What can hang from each mark:
Q371: Q607 Q751
Q447: Q337
Q854: Q607 Q751
Q751: Q371 Q552 Q854
Q337: Q447 Q607
Q698: Q751
Q552: Q751
Q607: Q371 Q854

Every row comes from one small tree of marks. The marks that hang from a mark follow it in brackets, in the order of their numbers. Every link used is in the known rows. Which tree was each row made from?
Known rows:
Q751[Q371 Q552]: -37 35 -48 24 75 -305 -145 45 -79 -184 142 -210 -24 142 235 -91 -6 16 73
 -36 -153 45 -184 -25 -53 -166 208 103 -188 -35 -194 -299 -345 50 106 35
 -107 -71 17 -59 -41 150 38 209 -185 265 -59 95 -213 -9 -66 -20 -264
 -233 49 -153 116 -94 -81 -146 83 -12 103 -101 -151 -311 342 -14 -526
 -38
Q552[Q751[Q371[Q607[Q854]]]]: -175 34 15 -66 -226 24 51 -206 186 -344 -70 -54 29 85 41 60 -107 4 117 4
 -17 -114 85 -156 -137 164 164 -27 -221 -88 -41 -197 85 -116 150 -92 207
 -30 -157 -56 155 138 64 -121 127 94 13 -5 -188 -93 -87 23 -384 -204
 -105 -140 214 -303 -43 -144 203 81 91 112 -40 -120 -173 125 -26 -165
Q698[Q751]: 32 -164 -33 -52 169 -243 133 128 15 325 122 -270 38 -155 2 265 0 -31 -18
 72 36 50 -129 189 -43 -17 -191 107 -113 -273 80 -389 -187 -7 43 110 -20
 -113 43 -88 -223 -135 42 123 -128 -34 20 114 55 88 -43 -54 133 97 15
 100 -88 126 46 -167 -60 -68 60 268 -30 60 -202 190 -82 48
Q607[Q371 Q854[Q751[Q552]]]: 16 -30 100 -12 0 229 -61 46 -103 260 -185 -64 23 193 -256 8 111 52 -197
 14 307 -66 -317 -141 81 -16 182 -325 56 -62 65 106 101 338 59 -306 -194
 -13 27 69 133 -260 -91 -209 451 -102 1 184 -187 -17 -24 43 204 39 10
 100 -208 -81 -41 126 -193 -2 93 -62 103 -27 -35 -270 42 89
Q337[Q447 Q607[Q854[Q751[Q371]]]]: 65 -17 -38 23 -83 -5 20 40 185 -206 1 288 -45 -32 -4 -64 -27 -31 -100 69
 -68 118 377 171 65 39 -402 -26 253 146 20 521 86 -146 146 77 349 -181
 311 100 -155 -9 87 -121 279 -81 82 -137 7 -21 -95 21 186 11 -21 94 -392
 25 6 133 116 170 -66 -147 80 49 -98 41 77 177
Q447[Q337[Q607[Q854]]]: 62 12 -67 0 -27 -43 69 141 80 -392 220 596 -24 -274 -64 141 3 17 -130
 132 -65 99 276 257 94 -22 -404 68 310 263 40 630 94 -193 70 119 251 -43
 368 158 -283 11 128 -142 104 -9 2 -147 24 2 -41 -96 129 111 -84 132
 -349 197 34 31 135 131 -252 -116 41 91 -211 157 32 289
Q371[Q607[Q854]]: -134 98 25 -76 -91 54 -98 -40 55 -429 -4 427 52 -166 -14 105 -130 52 -53
 -40 176 -267 -47 -328 45 244 77 -148 12 -210 75 -94 380 16 -96 -164 -24
 102 105 203 224 46 70 -195 32 -128 41 -210 -173 25 29 -137 -33 -2 -162
 98 -53 24 107 166 -60 102 -240 247 -5 158 -189 243 239 118
Q854[Q751[Q371 Q552]]: -136 -58 36 -3 21 -257 -24 80 34 45 20 -474 -60 441 49 -92 86 -32 97 29
 21 214 -317 -132 -121 -311 311 -286 -106 121 -103 -146 -298 248 176 -54
 65 -134 -28 -13 -82 -71 4 226 16 48 -110 343 -114 -35 -76 33 -215 -204
 248 -43 -38 -270 -131 -120 27 -76 388 -68 -60 -274 401 -163 -312 -26
Q698[Q751[Q552 Q854]]: 49 -170 -14 -31 34 -165 171 160 -70 324 134 -326 -47 159 185 156 78 -37
 55 -22 1 170 -71 49 -152 -169 -61 119 -256 -12 9 -449 -296 30 -232 362
 -194 -63 -148 -131 -59 -131 -57 261 -386 77 -53 99 104 86 -51 27 305 51
 291 -7 143 74 -5 -154 -18 -46 209 245 -183 122 83 59 -138 -32
Q337[Q607[Q371]]: 26 23 -36 134 147 23 -23 -18 -65 130 104 253 119 -441 -204 107 80 44
 -167 -95 -17 -261 40 142 111 41 -314 178 93 154 181 181 95 -200 146
 -138 148 34 184 -37 -203 -106 76 -246 149 -86 -37 -118 -96 54 73 2 -100
 68 -299 184 -419 288 63 150 -79 6 -412 81 226 161 -578 12 -44 365
Q751[Q552]: -117 -84 -29 -66 76 -190 -74 177 -72 -38 407 83 -30 45 161 156 74 47 -72
 -35 1 -95 -183 2 -74 -269 11 89 -56 83 -95 -171 -208 96 56 46 -296 -17
 129 39 -261 66 64 191 -193 264 -154 -3 -97 10 -8 -129 -15 -132 118 63
 -87 200 -66 18 -35 -107 -5 56 -128 -120 181 73 -459 179
Q447[Q337[Q607[Q854[Q751]]]]: 37 -6 -37 -5 -58 -48 89 147 103 -338 171 446 -41 -143 -101 113 41 1 -109
 136 -20 181 220 200 65 -93 -335 -64 307 324 49 655 75 -123 100 84 311
 -75 334 159 -255 -60 103 -128 158 -57 -7 -45 18 -3 -68 -66 119 103 0
 128 -385 122 6 22 129 132 -141 -116 55 68 -127 83 67 276
Q447[Q337[Q607[Q371 Q854]]]: 91 30 -52 45 42 32 25 83 17 -283 110 545 24 -315 -155 86 42 18 -162 87
 -75 16 245 233 126 42 -374 85 306 199 59 671 118 -188 92 -52 229 7 281
 91 -173 -90 101 -197 183 -84 22 -173 -16 22 -26 -52 116 165 -181 121
 -424 190 66 70 61 138 -340 -196 123 120 -365 72 42 284
Q854[Q607[Q371]]: 66 -19 2 22 248 -32 8 23 -45 503 -39 379 105 -368 -193 -99 -58 8 -72
 -118 -68 -336 29 172 57 217 -342 98 153 -334 117 74 193 -59 63 -304 203
 36 43 -83 -206 118 -34 -90 -184 -160 29 -33 151 63 194 26 -32 109 -207
 -38 -100 91 92 128 -231 -147 -199 5 250 -48 -76 107 225 116
Q552[Q751[Q371 Q854]]: -138 -61 25 -29 -191 22 190 -170 225 -84 52 -188 -20 217 83 38 -83 -43
 224 15 -98 10 78 29 -202 67 94 21 -163 117 34 -161 -13 -119 33 160 189
 14 -280 -159 -50 193 70 30 -90 145 -106 23 109 -116 -15 65 -249 -182 29
 -166 384 -267 -62 -222 266 -104 279 29 -66 -134 -41 65 -57 -267
Q371[Q607 Q751]: -75 96 -6 -57 65 144 -139 -147 -60 -38 -62 -238 45 -278 -86 97 -36 17 25
 44 122 -136 -96 -125 109 28 261 40 37 -167 -30 -191 149 36 26 -184 -318
 170 -42 118 133 -16 -11 15 102 -49 72 -87 67 -3 77 -134 -206 104 -165
 133 96 191 51 71 -134 -74 -184 127 27 124 -118 13 216 -131
Q552[Q751[Q854]]: -204 -150 33 -94 -197 103 235 -76 234 11 220 18 -25 155 33 206 -28 -26
 142 18 7 -78 84 36 -219 -14 -42 11 -58 193 107 -62 81 -87 -5 167 71 46
 -214 -97 -191 132 97 6 -89 146 -176 -61 182 -107 21 -5 -74 -102 72 -13
 233 -61 -53 -104 181 -179 198 145 -53 5 -153 123 -21 -113
Q337[Q447 Q607[Q371[Q751] Q854]]: 183 8 -49 58 64 286 -56 -56 6 93 -69 257 33 -343 -165 -33 25 3 -225 56
 -36 -64 378 300 204 120 -433 225 345 33 28 573 144 -169 143 -116 -22
 -36 224 48 -94 -96 8 -216 454 -66 146 -259 79 3 -9 3 265 201 -252 173
 -432 296 61 222 -53 121 -333 -240 179 176 -404 -97 131 124
Q751[Q371[Q607] Q854]: -68 125 13 80 -51 -113 -9 -163 104 -325 -164 -41 12 108 164 -215 -185
 -49 303 -96 -162 -9 -28 -233 -69 249 250 -56 -119 -71 60 -224 140 -118
 -227 114 219 165 -291 -61 302 188 63 73 -343 -157 -32 -153 75 2 90 34
 -197 -76 -65 -179 379 -276 105 -73 135 -31 37 10 -65 24 43 152 154 -237
Q751[Q371 Q552 Q854[Q607]]: 91 57 -7 63 -43 -135 14 18 -75 107 -53 11 -78 294 283 -343 -59 -25 203
 -174 -245 99 87 -26 -115 -10 79 80 -200 67 -111 -228 -166 -32 -269 300
 99 5 -208 -147 87 313 -115 205 -582 126 -33 64 130 6 77 153 -30 -146
 244 -342 505 -217 -48 -95 81 -51 241 -96 -120 -195 639 -36 -41 -198
Q371[Q751[Q552 Q854]]: 45 -62 5 -53 27 194 -7 34 -128 331 158 -406 -84 67 43 101 81 14 27 95 86
 133 -141 159 50 -267 204 117 52 181 -50 -151 -174 169 -109 230 -576 111
 -73 22 -156 59 -89 197 -34 248 -71 98 276 -52 81 -60 125 56 182 71 335
 284 -96 -35 -67 -249 184 -19 -101 -7 322 -201 -45 -217

Write each row's tree:
-194 9 30 -24 -246 44 135 -236 216 -268 -50 -134 0 212 120 -14 -102 -46
 266 -55 -108 -45 122 -180 -226 140 184 -10 -240 68 14 -203 88 -167 -40
 68 236 64 -362 -133 180 164 56 -1 -131 46 -75 -79 25 -96 -14 62 -342
 -180 -9 -189 375 -336 -21 -160 247 -9 168 105 -78 -41 -131 112 50 -269 : Q552[Q751[Q371[Q607] Q854]]
167 32 46 -25 71 410 -145 -31 -233 346 -194 -147 35 -126 -248 76 78 90
 -262 82 275 -110 -222 92 241 48 180 -5 122 -176 5 28 65 261 39 -251
 -563 83 52 69 112 -148 -151 -233 526 65 111 120 -87 -37 21 -5 228 147
 -147 98 12 207 -32 113 -235 -58 -68 -123 89 -1 -69 -309 98 -78 : Q607[Q371[Q751[Q552]] Q854]
27 -50 -78 98 193 -23 -38 -20 86 -4 145 354 79 -377 -78 -34 29 -37 -116
 -54 -227 -183 361 265 61 65 -561 289 300 64 52 526 71 -316 211 -174 238
 -33 155 -47 -239 -83 146 -30 100 -130 -1 -403 77 46 17 -17 63 120 -279
 167 -617 261 116 206 -13 68 -435 -228 180 159 -547 92 -154 285 : Q337[Q447 Q607[Q371]]
135 48 -52 42 41 118 22 49 -28 -177 46 362 13 -339 -190 86 60 22 -168
 128 -40 77 229 292 180 -2 -303 126 334 202 28 655 85 -154 99 -53 102 19
 261 99 -160 -102 46 -184 278 -60 61 -112 38 4 -22 -45 119 207 -183 135
 -353 229 36 47 33 103 -297 -226 122 117 -312 -25 70 191 : Q447[Q337[Q607[Q371[Q751] Q854]]]
-169 75 57 -82 -157 52 -101 -4 21 -366 -56 198 5 120 0 46 -35 40 -40 -63
 232 -124 -128 -457 -33 57 236 -331 -67 -55 6 -98 266 137 -81 -157 -17
 39 53 192 297 -67 6 -117 75 -132 7 -73 -221 11 -30 -81 -16 -54 44 78
 -77 -101 27 161 -77 130 -65 226 -47 110 18 87 183 113 : Q371[Q607[Q854[Q751[Q552]]]]
-41 167 -4 20 -17 -141 -134 -126 55 -435 -178 73 51 -82 55 -110 -191 17
 92 -9 -32 -88 -91 -197 56 278 212 -91 -94 -281 -19 -214 138 -41 35 -128
 148 25 22 62 262 150 64 -89 24 -76 91 -50 -222 -5 -12 -33 -288 -116
 -207 -110 150 -221 68 -50 63 97 -73 29 -13 -102 -19 162 56 -97 : Q751[Q371[Q607[Q854]]]
113 -88 -20 30 38 -238 116 66 -71 232 -48 -521 -38 249 237 -14 20 -59
 144 -22 -109 270 -75 44 -137 -83 83 127 -359 -97 -66 -540 -392 0 -189
 366 -55 -104 -230 -200 84 -67 -78 282 -372 69 21 175 24 68 -93 107 135
 -20 244 -160 280 -131 -19 -266 66 16 286 137 -200 -16 189 15 -189 -189 : Q698[Q751[Q371 Q552 Q854]]
-138 -121 34 -90 -193 127 261 -81 213 159 127 148 -23 99 19 105 -53 -29
 132 -41 -30 -106 210 65 -214 63 -165 33 -58 115 97 -26 146 -122 -52 149
 187 20 -197 -114 -191 209 26 -18 -201 92 -114 -38 253 -88 67 45 -61 -73
 97 -88 294 -96 -44 -60 139 -153 189 165 8 -16 -32 138 170 -121 : Q552[Q751[Q854[Q607]]]
-20 -71 68 13 127 -39 19 94 -99 634 -141 -78 12 205 -168 -222 147 -22
 -49 -146 50 -64 -125 -88 -78 -165 -42 -242 -6 -37 -12 54 -38 210 71
 -317 203 -92 -83 -90 -81 -119 -163 73 -119 -170 -40 295 58 42 82 150
 -40 -5 202 -64 -161 -165 -64 110 -246 -97 162 -29 171 -142 344 -214 91
 114 : Q854[Q607[Q371] Q751[Q552]]
88 -81 -52 3 132 -348 33 98 -99 191 8 -521 2 83 185 65 34 -31 39 12 -93
 200 -129 84 -86 -118 45 176 -346 -238 -123 -565 -458 14 42 166 -75 -181
 -70 -168 -2 -100 -45 250 -226 126 61 220 -140 81 -140 45 -23 -55 125
 -110 76 -77 -34 -273 16 57 180 140 -152 -111 108 35 -333 -81 : Q698[Q751[Q371 Q552]]
172 -65 -19 35 39 -221 134 66 -88 366 -135 -390 -38 193 227 -120 -3 -60
 141 -78 -152 239 56 80 -126 -1 -39 152 -347 -174 -67 -495 -338 -39 -237
 347 79 -134 -221 -224 88 10 -153 250 -503 28 72 221 95 93 -41 168 140
 -1 265 -237 348 -160 -7 -240 16 36 283 138 -143 -40 327 20 -17 -193 : Q698[Q751[Q371 Q552 Q854[Q607]]]
56 -14 -15 35 -18 -219 63 3 -85 55 -129 -437 -14 235 265 -65 -3 -59 179
 -91 -111 195 -25 -166 -163 -9 171 88 -426 -139 -89 -592 -285 -46 -253
 283 -11 -52 -305 -181 304 -95 -92 266 -434 -22 45 75 -44 92 -90 101 49
 -20 215 -177 282 -196 26 -217 48 112 178 183 -211 70 126 52 -96 -183 : Q698[Q751[Q371[Q607] Q552 Q854]]
111 -9 -48 61 48 144 -42 -8 74 -72 17 486 48 -307 -108 -20 -1 1 -207 -1
 -76 -138 391 225 134 171 -528 181 309 22 67 578 202 -230 127 -117 156
 -56 247 45 -96 -79 82 -226 316 -117 91 -346 4 21 -18 -2 251 142 -256
 150 -529 236 100 252 -15 154 -383 -195 170 172 -467 46 41 266 : Q337[Q447 Q607[Q371 Q854]]
60 -28 26 48 197 231 -78 -67 -195 496 -34 -339 52 -91 -164 12 116 15 -44
 -6 56 -112 -229 114 96 -76 164 139 76 -38 24 -39 -62 131 -3 -175 -453
 176 -198 -94 -4 -141 -75 51 127 23 -51 9 145 -3 112 2 54 146 -99 81 40
 207 4 49 -203 -219 -71 -155 85 40 -125 -264 -77 -115 : Q607[Q371[Q751[Q552 Q854]]]
-3 31 -5 59 -58 -155 -23 19 -42 -126 83 -185 -83 362 302 -197 -23 -19
 207 -83 -184 147 -96 -70 -124 -114 255 43 -205 177 -110 -276 -257 21
 -199 315 -94 39 -207 -111 80 197 -13 254 -401 198 -116 44 28 -21 12 60
 -43 -188 214 -231 425 -172 -56 -145 153 -69 251 -93 -210 -172 443 -53
 -301 -184 : Q751[Q371 Q552 Q854]
-181 17 45 12 20 -229 -20 -48 133 -95 -133 -361 7 256 -59 -109 -20 -53
 160 28 40 103 -287 -246 -85 -54 309 -363 -49 -43 18 -134 -20 142 161
 -181 291 -51 -81 17 75 -73 62 104 53 -199 -52 217 -82 -14 -27 15 -325
 -124 52 -13 -65 -346 -19 -72 19 -48 233 -1 43 -130 119 -15 3 -46 : Q854[Q751[Q371[Q607]]]
-55 166 -13 4 -87 -151 -221 -47 -112 -479 -79 -5 -8 164 251 -164 -60 44
 47 -103 -60 -32 -95 -336 -29 20 360 -23 -290 -112 -210 -323 -107 39 -36
 -40 -95 -18 -21 34 363 108 -31 53 -120 150 51 -10 -380 6 -89 -2 -240
 -219 18 -181 170 -217 -33 -37 56 197 -20 7 -169 -163 291 21 -260 -51 : Q751[Q371[Q607[Q854]] Q552]
35 9 -73 70 137 -84 32 70 26 -232 202 441 48 -361 -125 75 63 -11 -96 56
 -177 -7 220 252 72 -34 -399 167 293 237 44 630 37 -253 152 -93 289 22
 211 25 -270 -93 138 -62 38 -100 -43 -196 44 36 2 -65 -28 153 -201 128
 -483 207 78 31 61 73 -375 -212 127 104 -410 109 -103 306 : Q447[Q337[Q607[Q371]]]
81 20 -70 63 135 3 15 42 -14 -116 140 267 34 -384 -159 79 89 -11 -99 96
 -145 45 209 311 115 -71 -317 194 308 220 18 622 1 -219 167 -88 163 37
 191 27 -262 -106 93 -50 124 -66 -6 -146 101 19 2 -58 -20 187 -191 135
 -405 254 54 14 38 38 -339 -241 133 109 -363 11 -51 211 : Q447[Q337[Q607[Q371[Q751]]]]
-3 -11 58 -68 -131 10 -20 107 31 -63 -82 -93 -75 324 -28 12 2 39 -78 107
 238 152 -237 -110 34 -77 225 -352 -10 -4 -13 -51 -20 299 50 26 -59 -127
 176 140 33 -15 -40 -103 296 55 11 290 -174 -59 -89 5 110 -123 183 2 46
 -184 -110 -13 7 25 319 22 -55 -176 365 -119 20 -13 : Q607[Q854[Q751[Q371 Q552]]]
3 138 24 -90 -70 316 -142 -139 -84 -114 -192 -94 17 -222 -124 109 -72 59
 -68 98 271 -100 -74 -169 184 133 283 -68 61 -206 -8 -128 271 123 -54
 -147 -394 136 53 215 272 4 -75 -173 318 -48 155 -32 -14 -22 34 -119 -19
 120 -144 132 177 162 31 121 -135 11 -139 157 12 146 -46 -33 416 -151 : Q371[Q607[Q854] Q751]
2 137 20 -100 -114 303 -194 -79 -186 -146 -112 -150 -27 -45 12 77 18 76
 -107 28 248 -58 -69 -261 138 -52 384 -41 -71 -84 -147 -209 109 184 -105
 -80 -575 107 26 199 347 -37 -142 -65 214 112 129 -13 -123 -20 -28 -99 3
 43 10 83 195 170 -40 121 -145 78 -95 126 -104 104 167 -129 178 -126 : Q371[Q607[Q854] Q751[Q552]]
-184 14 43 1 -29 -245 -73 15 25 -132 -60 -411 -36 424 84 -145 71 -33 127
 -37 25 145 -282 -343 -140 -238 410 -337 -183 73 -118 -203 -190 204 113
 -129 121 -87 -107 7 131 -106 -2 191 -29 -42 -78 234 -190 -9 -82 34 -297
 -205 223 -66 -43 -346 -86 -67 20 24 273 8 -71 -188 329 -107 -227 -18 : Q854[Q751[Q371[Q607] Q552]]
173 31 51 -15 99 418 -106 -71 -148 367 -245 -94 65 -246 -347 97 10 78
 -233 129 291 -142 -217 145 283 168 113 -27 206 -271 99 80 189 229 72
 -285 -451 104 69 77 72 -130 -105 -299 587 -39 127 89 -12 -38 57 -26 200
 201 -255 142 -10 203 15 107 -236 -98 -101 -101 169 38 -223 -252 243 -98 : Q607[Q371[Q751] Q854]
101 55 6 78 21 -123 95 -69 89 162 -152 88 -15 51 99 -290 -194 -54 247
 -73 -225 37 90 114 -32 254 -68 22 0 -112 82 -119 68 -108 -189 208 335
 48 -170 -130 -8 347 -19 56 -449 -89 5 39 292 -3 166 116 -60 -38 21 -275
 468 -223 48 -105 85 -135 187 -64 31 -121 328 107 260 -248 : Q751[Q371 Q854[Q607]]
34 -66 -36 -12 -91 45 49 85 188 -162 95 382 -49 -52 -37 15 2 -22 -145 71
 -1 84 373 170 50 0 -472 -29 306 198 54 555 133 -125 121 73 271 -166 345
 134 -222 -34 94 -121 274 -77 49 -183 48 -6 -66 -9 270 44 3 173 -454 125
 11 191 77 146 -103 -100 83 117 -141 62 86 262 : Q337[Q447 Q607[Q854[Q751]]]
25 -36 101 -6 38 233 -23 9 -20 288 -234 -14 50 73 -350 33 43 42 -177 58
 317 -92 -318 -78 128 101 110 -348 158 -153 163 163 213 293 87 -354 -64
 12 43 79 83 -247 -46 -276 522 -212 24 167 -110 -25 17 23 191 96 -96 126
 -217 -79 6 123 -188 -55 60 -44 181 3 -196 -203 213 74 : Q607[Q371 Q854[Q751]]
-63 86 16 -44 -71 233 -104 -114 -147 -40 -37 -298 -35 63 102 -6 38 11 90
 -47 81 -12 -48 -271 4 -128 391 44 -104 90 -107 -248 45 79 -241 67 -479
 213 -227 67 288 -3 -110 152 -137 61 2 -99 117 2 74 -56 -40 55 111 35
 326 141 -5 88 -87 -56 -42 92 -125 173 172 -117 140 -208 : Q371[Q607 Q751[Q552 Q854]]
-3 -66 15 -29 -45 -10 79 144 -67 252 205 285 -85 186 211 -98 25 0 66
 -168 -80 -38 91 -8 -138 -110 -128 59 -63 181 -21 -100 -24 26 -325 297
 -83 54 -97 -48 -124 218 -83 182 -588 129 -128 -30 248 26 133 46 224 -45
 315 -126 290 86 -37 82 -36 -139 134 72 -107 -3 481 45 12 22 : Q751[Q552 Q854[Q607]]
